Each row was made from one walk, in order. Every step used is in the known rows, and no mark comes twice. Write each row's walk.
Known rows
Q K W V J: [-17  15  15   4  19   8  -2   0  -5 -17  -7   3   9   5 -12  11  -6   4
  -8   3  -5   8  12   7 -14  -6  -1  18   5   5   4]
S V: [-10   5   4  10  21  -8   4   3  11  -3  -5  -9   3  -1 -17   2  -7  -1
   0  -8 -11  14   0   3  -4 -13   2  13  -3 -11   1]
W K: [ -1  12   4   1  18   8  -7   9   0 -14  -7   1   5   4  -5   6  -7   4
  -5  -2  -2  11  13  -6   1 -18   7   7  -4   0   6]
V K Y: [ -6  17  18  -2  27   6  12  -2  -1 -14  -6   5   1 -14  -3   2 -13   1
  -5 -18   3  22  31  11 -12  -2  -2  16   2   0   2]
K W H: [-14   9  13   8  23  12  -5   3  14 -12  -6  -1   4  -2  -7  -4   0   8
   8   2  -2  17  -3  -4  -8  -3  -7  18   0   0  -1]
S V K J: [  3   8   1   1  18  -7   8  -1   5  -7 -11  -6   4  -2 -14   7 -11  -6
 -14 -14  -6  16  12  13  -6 -11  -3   0   9  -6   5]
V K Q H: [ -3   8   1  -1  23   6  -7  -7   4  -3  -8   5   1 -17  -8   2  -3   8
 -15  -2   2  17  28   2 -12 -16  -8   1  -1   0  10]
V K Q H M: [ -4   9   4   5  22   6  -4  -4   4  -2  -4   3   0 -10  -6   2  -4  10
 -10   8  -1  15  30  11  -8 -18  -8   3   5   4  14]
H K W V J: [ -3   6  18   1  24   8  -8  -5  -2 -10  -8   0  12   7  -9  10 -11   2
 -12  13  -9  18  -6   9 -11   3  -7  14   1   9   5]
K Q H: [-13   2  -1  -1  20   6 -12   1  13   5  -7  -4   5 -10 -10   4   0   8
  -6   0   0   7  13  -4 -11 -21  -6   8  -8  -6   7]
K H: [-16   8  10  -4  24   8  -4   2  15  -4  -5  -6   7  -6 -16  17   0  10
   3 -10   2   1   3  -2   3 -13   5   7   4   0   3]
S V J: [-10  11   9   8  21   0   4  -6   5  -1 -11  -4  16   3 -17   7 -14  -6
   5  -1  -7   7  -2   7 -12 -11   8   8   3  -9   1]
Q H K W: [-11   4  14  -8  17   2 -13 -17  11   3  -2  -2   1  -9 -12   6  -3   4
 -11   8 -10  19  -6   3  -9 -12 -19  14   4   7   2]
J Y: [  1   2  12   2  12   8  -4  11  27   5  -3  -7  12  -1  -4  -8 -12   2
   8 -11   1   8  15   6  -7 -13  12  20   5  -8   8]
W H K J Y: [ 10   1  -1 -10  12   7 -13   7  35  -2 -17  -4  12  10   6   4 -11  -2
  -2  -8  -6   6  -2   2   0  -4  -2   7   9   1  10]
H K W V: [ -2   2  12   2  24   2  -7   2   1 -11  -3  -6   2   5 -10   7  -6   4
 -16   7 -11  24  -6   5  -2   2 -11  18  -4   6   5]
S V J Y: [ -5   7  14   4  17   1   3  -1  17   8  -8  -8  21   4 -16  -5 -17  -7
   8   1  -3   3   4   8 -14  -9  13  10   9 -12  -1]
V J: [ -8  13  14   2  18  15  -5  -4   7  -5 -16   3  18   1  -7  15 -16  -2
   8  -4   0   3   8  12 -15 -16  12  11   4  -1  10]
H Q: [ -1   5  12   1   7   5  -8   0   5 -11 -13  -9   3  -2  -2  11  -2  10
  10  -8 -11   5   3   4  -6 -15 -12  19   2  -6   3]
Q H: [-10   9   8  -4  12   4  -6  -4  14   3  -1  -6   5  -7  -8   6  -1   3
  -2  -6   0  11   5   0 -10 -29  -7   9   2  -1   9]
K J Y: [  5   1   7  -9   7  10  -4  14  28   9 -11 -13  16   3  -1  -1 -14  -3
   2 -16   3  -1  13  13  -7 -16   8  13  11  -7  11]
S V K H: [-11   9   8   3  28  -6   7  -7   7  -8  -2  -3   2 -10 -25  10  -2   6
 -11  -6  -3  13   9  -1   1  -4   0  -3   9  -4  -5]
V J Y: [ -1  10  18  -1  13  16  -5   1  21   5 -13   0  24   1  -3  -2 -19  -4
  11  -2   5  -1  13  11 -16 -12  17  13  10  -4   9]
Q H M: [-11  11  11   1  13   4  -4  -2  14   6   8  -8   6   1  -6   5  -2   7
   6   7  -6  10   8  13  -7 -30  -6  11  11   4  13]
K H M: [-17   8  14   1  24   8  -2   6  15  -1   3 -10   8   3 -14  16   0  15
  10   3  -3  -2   7  11   8 -14   6  11  12   2   7]

Write each row's walk
[  1   2   9 -12  -4   2 -13   5  17  -4 -18  -9   9   4   2  12  -8   5
   4 -16 -11  -9  16  10  -5 -14  -7  20  17  -7   4]	H Q K J Y
[ -8  11  17  -8  19   6 -10 -15   3   1  -3  -3  10   0 -10   8  -3   0
 -15  18  -5  17 -10   3 -17 -12 -17   5   5  14   5]	Q H K W V J
[ -6  -1  17   0  24   5 -11 -10   7  -6  -8  -1   1  -2 -11   9 -11   3
  -6   1 -14  20  -3  10  -3   2 -10  24  -2   2   3]	H K W
[ -7  12  10  12  28  -3   8  -7   6 -15  -5   0  -1  -6 -17  -7  -4   4
  -6   3  -7  26   3  -2  -5   2  -9   6   4  -4  -6]	S V K W H
[  0   4   2   5  28   8  -3   1   0 -11 -15   7   1 -12  -6   5  -9   8
 -12  -8  -1  15  32   6  -7  -6   1   9  -5  -2  13]	V K Q
[ -1  11  17   5  18  11  -2  -8   3 -23 -13   3   0 -10  -2  -2  -1  13
   2   3  -3  21   8  -2  -8   1 -20  10   8   3  -3]	V K W H Q
[ -7   9  -4  -4  22   6 -16   5   1  -2  -6   0   5  -1  -9   0   1   7
 -13  11   0   8  17 -16  -4 -22  -3  -1  -7   2   4]	W K Q H
[ -2   8   4   3  10   7 -10   5  15 -16 -15  -4   6   2   4   6   1  11
  15  -5  -7   6  -3  -9  -4 -12 -13  12   4  -4   1]	W H Q
[ -9  12   6  -6  26   9  -8   6   6 -12  -4  -3   6   1 -14  14   1   9
  -5   1   4   1   9 -14   8 -14   6  -3   3   5  -1]	W K H
[ -2  -6  -2   1  26   3 -17  -2  10  -3 -16   3   3   0  -7  14 -12   5
  -9  -4 -14  11  10   6   0   0  -2  16 -11  -4  10]	H K Q
[ -8   5  13  -8  26  -1   0  -4   7  -5  -7   0   2  -3  -4  12 -14   0
  -4 -14 -14  17  10  10  -4   3  -7  22  -3   0   1]	H K Y
[ -3   6  -5   1  26   9 -12  12   0 -10 -11   2   5   4  -8   2  -5   9
  -9   4  -2   9  21  -8   1 -11   6   6 -12  -3   5]	W K Q
[ -8  10   0   0  23   7 -13   8   0   0   0  -2   5   4  -8  -1   1  11
  -8  19  -4   6  20  -3   0 -22  -2   1  -1   5   9]	W K Q H M
[ -7   7   9  -1   4  -1 -12  -2   5 -18 -14  -2   2  -3  -1  19  -4  11
   4 -14 -16   1  13   5  -6 -15 -11  23   6  -5   2]	H Q K
[  9  11   5  -7  14   9   0   0   5 -12 -16   1   6  -5  -3  13 -13  -2
 -12 -20   2  13  24  17  -6 -15  -2   3   9   2  15]	V K J
[  2  12  10  -3  19   4   1   7  -4 -20  -4  -8   3  -5 -10  14   5  15
 -14   0   3  12  11  -6  -1  -6 -13  -4   9   7   1]	W V K H Q
[ -5   4   5  -9  14  -1 -14 -14  16   3  -5   0   1  -5  -6  14  -4   1
 -10  -1 -12  15  -2   1  -7 -21 -12   8   2   6   9]	Q H K
[-21  15  11  -5  22  -2   5   2   5 -12  -5   3   1  -5  -6  13  -8   3
  -2 -22 -11   8  28   9  -9  -7  -1  28   2  -3   0]	Q K Y
[-10  14   9  -2  25   8  -6   9   4  -9   2  -5   7   9 -13  13   1  12
   1  12  -1   0  11  -1  13 -14   7   1  10   9   3]	W K H M
[ -2   8   5   9  24  -7   8  -5   3 -10  -5   0   1  -6 -17   2 -10   0
  -9  -8  -8  22  13   6  -5  -8   0   5   2  -6   3]	S V K
[  1  10  -1   2  23   3  -1  10  -1 -10  -3  -2   3  -6  -8   0   2   8
 -26   3   6  21  22  -6 -12 -15 -10  -3  -5   4  12]	W V K Q H
[-16  16   9  -3  13   0  -5   3  11 -20 -12  -1   1   2   4   9   2  12
  11 -12 -13   5  10  -7  -6  -3 -16  20   5  -3  -7]	W H Q K Y
[ -6   7  12   0  22  -7   4 -10   3 -10  -7  -9   0 -10 -22  13   1  10
  -5  -3  -7   9   6  -3   0  -3 -11   0  11  -4 -10]	S V K H Q
